Each row was made from one path, in order. Every step used is in the known rows, and no mark comes twice. Write each row's path.
Known rows
vufofi rovi gotozoz durot kozul kozut: 4.92, -1.69, -0.01, -1.18, 3.23, 6.35, -1.58, -4.54, -2.17, -1.71, 1.78, -0.70, -0.36, 1.90, -4.22, 0.99, 3.01, -3.69, -0.41
vufofi rovi gotozoz: 5.35, -0.71, -0.03, -1.17, 1.90, 2.16, -1.42, -1.04, -0.12, -1.58, 3.24, -1.23, -1.18, 3.61, -5.14, 1.01, 1.05, -2.49, -0.14
kozul kozut: 3.00, -1.67, 0.85, -0.30, 2.72, -0.10, -1.22, -1.60, 1.56, -0.96, 1.25, 1.16, 0.45, 1.15, -1.48, 1.22, 1.16, -2.12, -0.40
gumib kozul kozut: 3.76, -1.43, 1.46, -0.06, 3.32, -0.56, -1.01, -3.01, 0.84, -0.88, 2.27, 1.70, 1.11, 1.24, -1.91, 2.36, 2.93, -3.34, -0.60
gotozoz durot kozul gumib vufofi: -2.82, -2.07, 1.97, -2.30, 1.21, 4.04, -0.92, -1.30, -1.54, -1.31, 1.05, 2.61, -0.95, -1.21, -1.83, 1.99, 4.20, -2.45, -0.50
rovi gotozoz: 4.41, -1.64, 0.17, -1.22, 0.03, 2.92, -1.26, 0.16, 1.01, -1.18, 2.81, -0.38, -1.11, 2.62, -4.29, 1.97, 0.88, -1.94, -0.11
gumib kozul kozut vufofi gosibu bobu: 0.55, -2.63, 2.07, -0.63, 6.12, -2.02, -1.94, -2.42, -0.98, -0.12, 2.65, 0.15, -0.70, 0.07, -3.90, 1.74, 2.85, -3.96, -0.86
kozut vufofi: 3.13, -1.61, 0.62, -2.81, 1.53, 0.55, -1.01, 0.88, 0.14, 0.21, 1.71, 0.03, -0.82, 1.17, -3.06, 1.37, 1.08, -0.58, -0.43
gumib vufofi: 0.75, -0.98, 1.40, -0.23, 2.48, 0.46, -0.97, 0.61, 0.51, -1.09, 2.57, 1.08, -0.86, 0.95, -2.64, 2.37, 0.89, -1.18, -0.35
durot kozul gumib vufofi rovi gotozoz: 2.57, -0.91, 0.88, -1.61, 3.18, 1.45, -2.07, -2.94, -3.10, -1.86, 4.41, 0.48, -0.76, 3.35, -5.14, 2.84, 3.66, -3.89, -0.61
rovi gotozoz tezu: 6.19, -1.82, 0.23, -2.12, -0.65, 8.81, -2.04, 0.64, 1.09, -1.14, 2.99, -0.44, -2.18, 1.69, -3.95, 2.00, 1.13, -2.34, 0.36
kozut kozul gumib vufofi rovi gotozoz: 3.48, -0.84, 0.01, -2.74, 3.10, 0.47, -1.98, -2.52, -1.69, -1.72, 3.44, -1.75, -1.23, 3.22, -5.28, 3.02, 3.25, -3.57, -0.66
durot kozul: 2.40, -1.48, 1.36, -1.05, 0.72, 1.56, -1.28, -2.29, -1.65, -0.90, 2.59, 1.84, -0.54, 1.64, -2.43, 0.97, 2.65, -1.42, -0.42
durot kozul gumib: 0.72, -1.99, 1.60, -2.34, 0.16, 0.26, -1.45, -2.24, -1.25, -0.99, 2.21, 3.03, -0.15, 1.24, -1.86, 1.14, 3.99, -2.57, -0.59
gotozoz durot kozul: 0.50, -1.89, 1.23, -1.83, -0.04, 5.65, -0.65, -1.72, -1.35, -0.96, 0.89, 1.63, -1.12, -0.49, -1.99, 0.29, 3.04, -1.39, -0.30
vufofi gumib kozul kozut: 1.62, -1.75, 1.50, -0.28, 2.88, 0.08, -1.34, -3.71, 0.34, -1.29, 2.65, 2.22, 1.46, 2.59, -0.47, 1.71, 3.72, -3.87, -0.11
gotozoz durot kozul kozut vufofi gosibu: 0.26, -2.03, 1.22, -2.72, 5.02, 4.27, -1.45, -3.46, -2.12, -0.39, 0.14, 0.09, -0.77, -1.67, -2.79, 0.81, 2.62, -2.41, -0.30
gumib vufofi rovi: 1.76, -0.09, 1.22, -0.39, 4.12, -0.44, -1.04, -0.59, -0.55, -1.51, 2.92, 0.24, -0.99, 2.03, -3.49, 1.34, 1.12, -1.58, -0.35
durot kozul kozut vufofi gumib: 2.27, -2.43, 0.73, -1.93, 3.21, 1.66, -2.03, -3.76, -2.65, -0.12, 2.28, 1.13, 1.02, 2.95, -1.08, 1.29, 3.39, -2.56, -0.42

Write each row's path
5.67, -0.90, 0.79, -1.82, 5.95, -1.41, -1.29, -3.79, -1.14, -0.26, 2.54, -0.23, 0.82, 2.23, -3.56, 1.93, 2.82, -3.24, -0.78 : gumib kozul kozut vufofi rovi
2.31, -1.27, 1.55, -1.80, 6.08, -0.93, -1.45, -3.05, -0.43, -0.30, 2.21, 0.15, 0.17, 0.01, -3.47, 2.40, 2.44, -3.16, -0.40 : gumib kozul kozut vufofi gosibu
1.65, -1.83, 1.24, -2.68, 1.49, 0.69, -1.17, -1.29, -0.98, -0.13, 3.07, 0.98, 0.12, 2.38, -1.91, 1.80, 3.43, -2.26, 0.04 : kozut vufofi gumib kozul
6.01, -1.75, 0.00, -2.61, 4.64, 4.92, -1.15, -3.16, -1.09, -0.68, 1.86, -2.12, -0.22, 1.43, -5.18, 2.43, 2.98, -3.81, -0.38 : gumib kozul kozut vufofi rovi gotozoz durot
4.55, -1.88, 1.07, -1.66, 4.11, -0.79, -1.12, -2.62, -0.21, 0.24, 2.07, 0.49, 0.89, 1.13, -2.66, 2.86, 2.63, -2.70, -0.72 : gumib kozul kozut vufofi
2.39, -0.89, 0.68, -1.65, 2.96, 0.41, -1.74, -0.56, -0.28, -1.95, 3.60, -0.25, -1.00, 3.00, -4.98, 2.72, 2.20, -3.59, -0.41 : kozul gumib vufofi rovi gotozoz
4.64, -1.74, -0.22, -3.58, 2.14, 6.96, -1.44, -2.05, -3.60, -0.56, 2.34, -1.99, -1.71, 1.81, -5.84, 1.02, 2.58, -2.14, -0.24 : kozut vufofi rovi gotozoz durot kozul
3.38, -1.34, 0.38, -0.20, 5.09, 6.14, -1.51, -4.13, -2.82, -1.94, 2.47, -0.81, -0.49, 1.69, -4.57, 2.43, 2.58, -3.87, -0.51 : gumib vufofi rovi gotozoz durot kozul kozut
0.72, -1.38, 1.68, -1.08, 0.53, 0.76, -0.99, -1.83, 0.02, -1.25, 3.23, 2.13, 0.13, 2.57, -1.10, 1.34, 3.65, -2.86, 0.19 : vufofi gumib kozul
4.67, -3.10, -0.09, -2.71, 2.36, 7.04, -1.54, -2.74, -2.07, -0.18, 1.24, -1.14, -0.27, 0.80, -4.33, 2.43, 2.59, -2.78, -0.48 : rovi gotozoz durot kozul kozut vufofi
-1.49, -1.03, 1.69, -2.37, 2.99, 3.36, -1.10, -2.38, -2.63, -1.81, 1.60, 1.90, -1.13, 0.04, -2.74, 1.08, 4.41, -2.83, -0.58 : gotozoz durot kozul gumib vufofi rovi
-0.01, -1.44, 1.17, -2.56, 1.95, -0.85, -1.47, -1.43, -0.49, -1.01, 2.00, 0.73, -0.74, 0.68, -2.36, 2.86, 3.34, -2.22, -0.69 : kozut kozul gumib vufofi
-3.80, -2.20, 2.16, -1.46, 3.98, -2.04, -2.28, -1.21, -1.19, -1.29, 2.54, 0.17, -2.28, -0.42, -3.49, 1.75, 3.56, -3.58, -0.83 : kozut kozul gumib vufofi gosibu bobu
5.10, -0.86, 0.14, -3.67, 2.24, 6.42, -2.72, -2.27, -1.57, -1.75, 3.54, -1.69, -2.26, 1.96, -4.97, 3.23, 3.65, -4.12, -0.10 : kozut kozul gumib vufofi rovi gotozoz tezu
1.53, -1.35, 0.00, -3.58, 2.43, 4.59, -1.48, -1.91, -1.33, -1.91, 1.62, -2.00, -1.90, 0.98, -4.84, 2.41, 3.66, -3.29, -0.45 : kozut kozul gumib vufofi rovi gotozoz durot
2.17, -1.77, 0.49, -3.35, 0.60, 5.67, -1.55, -2.74, -2.22, -1.84, 1.76, 0.34, -1.26, 1.59, -4.31, 0.76, 4.19, -3.60, -0.30 : vufofi rovi gotozoz durot kozul gumib
0.43, -1.32, 0.58, -2.55, 2.24, 4.40, -1.15, 0.09, 0.02, -2.13, 1.81, -0.50, -1.72, 0.98, -4.53, 2.13, 2.76, -3.33, -0.21 : kozul gumib vufofi rovi gotozoz durot
2.44, -1.00, 0.67, -1.10, 2.78, 6.76, -1.20, -2.34, -3.17, -1.95, 3.08, -0.98, -1.82, 1.72, -5.34, 2.01, 2.57, -2.67, -0.24 : gumib vufofi rovi gotozoz durot kozul
-4.25, -3.16, 2.16, -1.21, 2.65, 4.95, -2.20, -0.97, -2.55, -1.96, 2.72, 0.44, -2.87, -0.88, -5.16, 1.98, 4.14, -4.65, -0.46 : rovi gotozoz durot kozul gumib vufofi gosibu bobu
3.68, -1.74, 0.41, -2.78, 4.82, 3.91, -1.33, -4.06, -3.01, -0.37, 0.54, -0.31, -0.11, 0.31, -2.86, 0.37, 3.04, -2.26, -0.75 : gotozoz durot kozul kozut vufofi rovi
